Each row was made from one walk, in order. Every step used is in the known rows, and no mark comes twice. Write each row's walk.
Known rows
D-F-T-W-U: [-1.32 -0.75 -0.78  0.66 -1.02 -0.34  2.93 -0.98 -0.52  1.96  1.43 -1.65
  0.99 -0.72 -2.42 -1.29  1.76 -0.30]
T-W-U-F-Q: [ 1.19 -1.83  0.26  1.01  1.02 -1.26 -2.21 -2.31 -3.63  1.21 -0.06 -1.71
  1.02  5.61 -2.25 -1.14  0.93 -0.05]
D-W: [ 0.15 -1.54 -0.27 -1.37 -2.86 -1.07  2.50  0.56 -2.10  0.40  0.33 -1.07
  0.84  0.48 -0.76 -1.34  0.91  1.42]
F-T-W: [-0.30 -0.58 -0.54  0.43 -3.30 -0.16  2.57 -1.65  2.05  1.41  0.33 -1.93
 -0.31 -0.04 -1.64 -0.16  0.72 -1.50]
U-F-D-W-P: [-2.66 -0.94  0.42 -4.50 -1.90 -2.60 -0.22  2.59  0.54 -0.41 -0.03  0.07
  0.60  3.03 -0.21 -2.81  1.36 -2.02]
T-F-D-W: [-4.04 -0.15 -0.57 -4.77 -2.02 -1.17  4.07  1.88  1.78 -0.29  0.72 -1.02
  0.29  2.46 -1.93 -1.71 -0.18 -0.12]
P-F-T-W-D: [-0.05 -0.62  0.38 -2.54 -0.60  1.31  2.35 -3.46  5.45  1.74  1.60 -1.30
  0.56  0.25 -0.34  1.43  2.79 -3.65]
P-F-Q: [ 2.33 -0.65  1.09  0.55  1.80  1.17  1.46 -2.13 -1.80  0.74  1.17 -0.59
 -0.09  3.47 -0.16  0.57  0.54 -0.40]
U-F-T: [-2.24  0.40  0.82 -1.87  0.77  0.54  0.62 -1.77  1.20  1.12 -0.09 -1.44
  0.50  0.18 -0.50 -0.59  1.17 -2.43]
P-F-D: [-1.36  0.17  0.80 -3.75  0.38  1.68  1.51 -0.84  2.42  0.81  1.22 -0.66
  0.54  3.08 -1.32 -0.70  0.53 -2.28]
D-F-T: [-0.94  0.68 -0.48 -0.71  0.08  0.48  4.41  0.47  0.15  1.30  1.65 -0.77
  0.61 -2.63 -0.56 -0.77  1.11 -0.60]
P-F: [ 0.25 -0.42  0.93 -1.24  0.69  1.52  2.00 -1.57  0.49  1.07  0.66 -1.04
  0.89  0.97 -0.21  0.10  0.81 -1.55]
D-W-U-F: [-2.50 -1.87  0.42 -1.48  0.38 -0.83 -0.78 -0.75 -3.32  0.62 -0.12 -1.51
  2.08  3.41 -1.33 -2.23  2.10  0.66]
W-U: [-1.27 -1.74  0.38  1.16 -0.57  0.98 -1.06 -0.97 -2.57  0.91  0.30 -1.29
  2.15  3.99 -2.19 -1.15  1.11  0.52]
D-F-T-W: [ 0.21  0.03 -0.92 -0.45 -2.23 -0.67  5.28 -0.24  1.35  1.76  1.24 -1.51
  0.12 -2.92 -1.35 -0.63  1.02 -0.68]
T-F-D: [-4.01  0.51  0.03 -3.83 -0.56  0.24  2.18  0.79  3.00  0.19  0.45 -0.92
  0.98  2.51 -2.20 -0.96 -0.96 -1.35]
F-T: [-1.37  0.01  0.13  0.25 -1.60  1.04  1.50 -1.47  0.99  1.06  0.68 -1.34
  0.35  0.80 -0.68 -0.25  0.94 -1.34]
U-F: [-0.51 -0.41  1.03 -2.54  0.57 -0.29 -0.20 -0.93 -0.62  0.97 -0.76 -1.25
  1.84  0.60 -0.87 -0.81  0.49 -1.16]
P-F-T: [-1.45  0.34  1.00 -0.72  0.57  2.25  3.00 -2.63  2.49  1.13  1.28 -1.27
 -0.12  0.77  0.08  0.70  1.59 -2.70]

Write each row's walk
[-2.65 -0.42  0.13 -5.28 -0.83 -1.03  0.44  1.01  0.46  0.36  0.19 -0.79
  1.03  2.45 -1.39 -2.40  1.05 -0.60]
U-F-D-W
[-0.48 -0.83  0.37 -2.49 -2.56 -0.86  1.19  0.41  3.58  0.54  0.84 -0.27
 -0.17  3.37 -0.79 -1.04  0.89 -3.71]
T-W-P-F-D
[ 1.72 -0.54  0.96 -0.59  1.88 -0.59 -0.76 -1.26 -2.85  0.71 -0.15 -0.79
  0.71  2.85 -0.68 -0.49  0.12 -0.07]
U-F-Q
[-1.92 -0.47  0.23 -4.08 -0.66  0.49  2.92  0.07  1.37  0.40  1.63 -0.74
  0.21  3.04 -1.08 -1.28  1.35 -1.01]
P-F-D-W
[-1.79 -0.31  1.11 -2.35 -0.59  0.48  0.72  0.89  2.61 -0.01  1.15  0.42
  0.38  3.91  0.01 -1.22  1.08 -3.60]
W-P-F-D
[-0.24 -1.08 -0.23  0.68 -4.69 -1.51  1.60 -0.34  2.69  0.74  0.33 -1.16
 -0.43  0.47 -0.32 -0.66  1.40 -2.83]
F-T-W-P
[-2.25 -0.74  0.48 -0.67 -1.95 -0.22  3.58 -0.76  1.25 -0.13  1.48 -0.38
 -0.82  1.47  1.68 -0.43  3.06 -2.63]
D-W-P-F-T
[-2.49  0.23  0.73 -4.95  0.93 -0.10 -0.79  0.41  1.53  0.88 -0.11 -0.85
  1.40  2.82 -1.86 -1.83 -0.06 -1.87]
U-F-D
[-1.76 -0.80 -0.54 -3.01 -2.64 -0.75  1.79  1.72  0.01  0.22  1.10 -0.64
  0.49  2.62 -1.83 -2.19  0.90  0.60]
F-D-W
[-4.40 -0.58 -0.40 -3.82 -3.00 -2.43  3.05  3.16  1.73 -0.78  0.60  0.00
  0.40  3.02 -0.59 -2.06  0.34 -1.36]
T-F-D-W-P
[ 0.19 -0.29 -0.78  0.08 -3.30 -2.22  4.06  1.39  1.51  1.01  1.04 -0.61
 -0.13 -2.48 -0.02 -1.19  1.59 -1.93]
D-F-T-W-P
[-0.21 -1.02 -0.31 -2.16 -2.70 -0.12  1.42 -2.13  4.38  1.76  1.19 -1.12
  0.97 -0.09 -1.36  0.66  2.41 -2.31]
F-T-W-D
[-1.31 -0.74  0.34 -0.44 -2.60 -2.02  0.42 -0.77  2.55  0.84 -0.71 -1.14
 -0.01  0.37  0.22 -0.79  1.62 -3.84]
U-F-T-W-P
[-2.79 -1.15  0.22 -3.22 -0.42 -0.71 -2.18 -0.81  0.78  1.40 -0.15 -1.68
  1.92  5.22 -3.64 -2.41  0.93 -1.62]
T-W-U-F-D
[-2.03 -1.36 -0.24 -2.72 -3.64 -2.16  0.67  3.09 -0.20 -0.50  0.88  0.46
  0.31  3.27 -0.58 -2.58  1.37 -0.66]
F-D-W-P
[-4.24 -1.20  0.28 -1.17  0.51 -0.06 -0.39 -1.70 -2.01  0.76  0.53 -1.70
  1.18  2.73 -1.00 -1.64  3.17 -0.89]
D-W-U-F-T
[-1.73 -0.09  1.19  0.15 -0.62  1.02  1.96 -1.62  2.62  0.34  1.14 -0.43
 -0.33  1.52  1.44  0.15  2.31 -4.06]
W-P-F-T
[-3.26 -1.43  0.30 -2.26  0.51  1.10  0.55 -0.36 -0.83  0.48  1.83 -0.82
  1.17  5.92 -1.99 -1.86  2.35 -0.38]
P-F-D-W-U
[ 0.89 -0.57  0.06 -3.53  0.51 -0.06  2.33  1.32  0.67  1.32  1.65  0.02
  2.90 -2.69 -0.47 -0.55  1.59 -0.07]
W-D-F
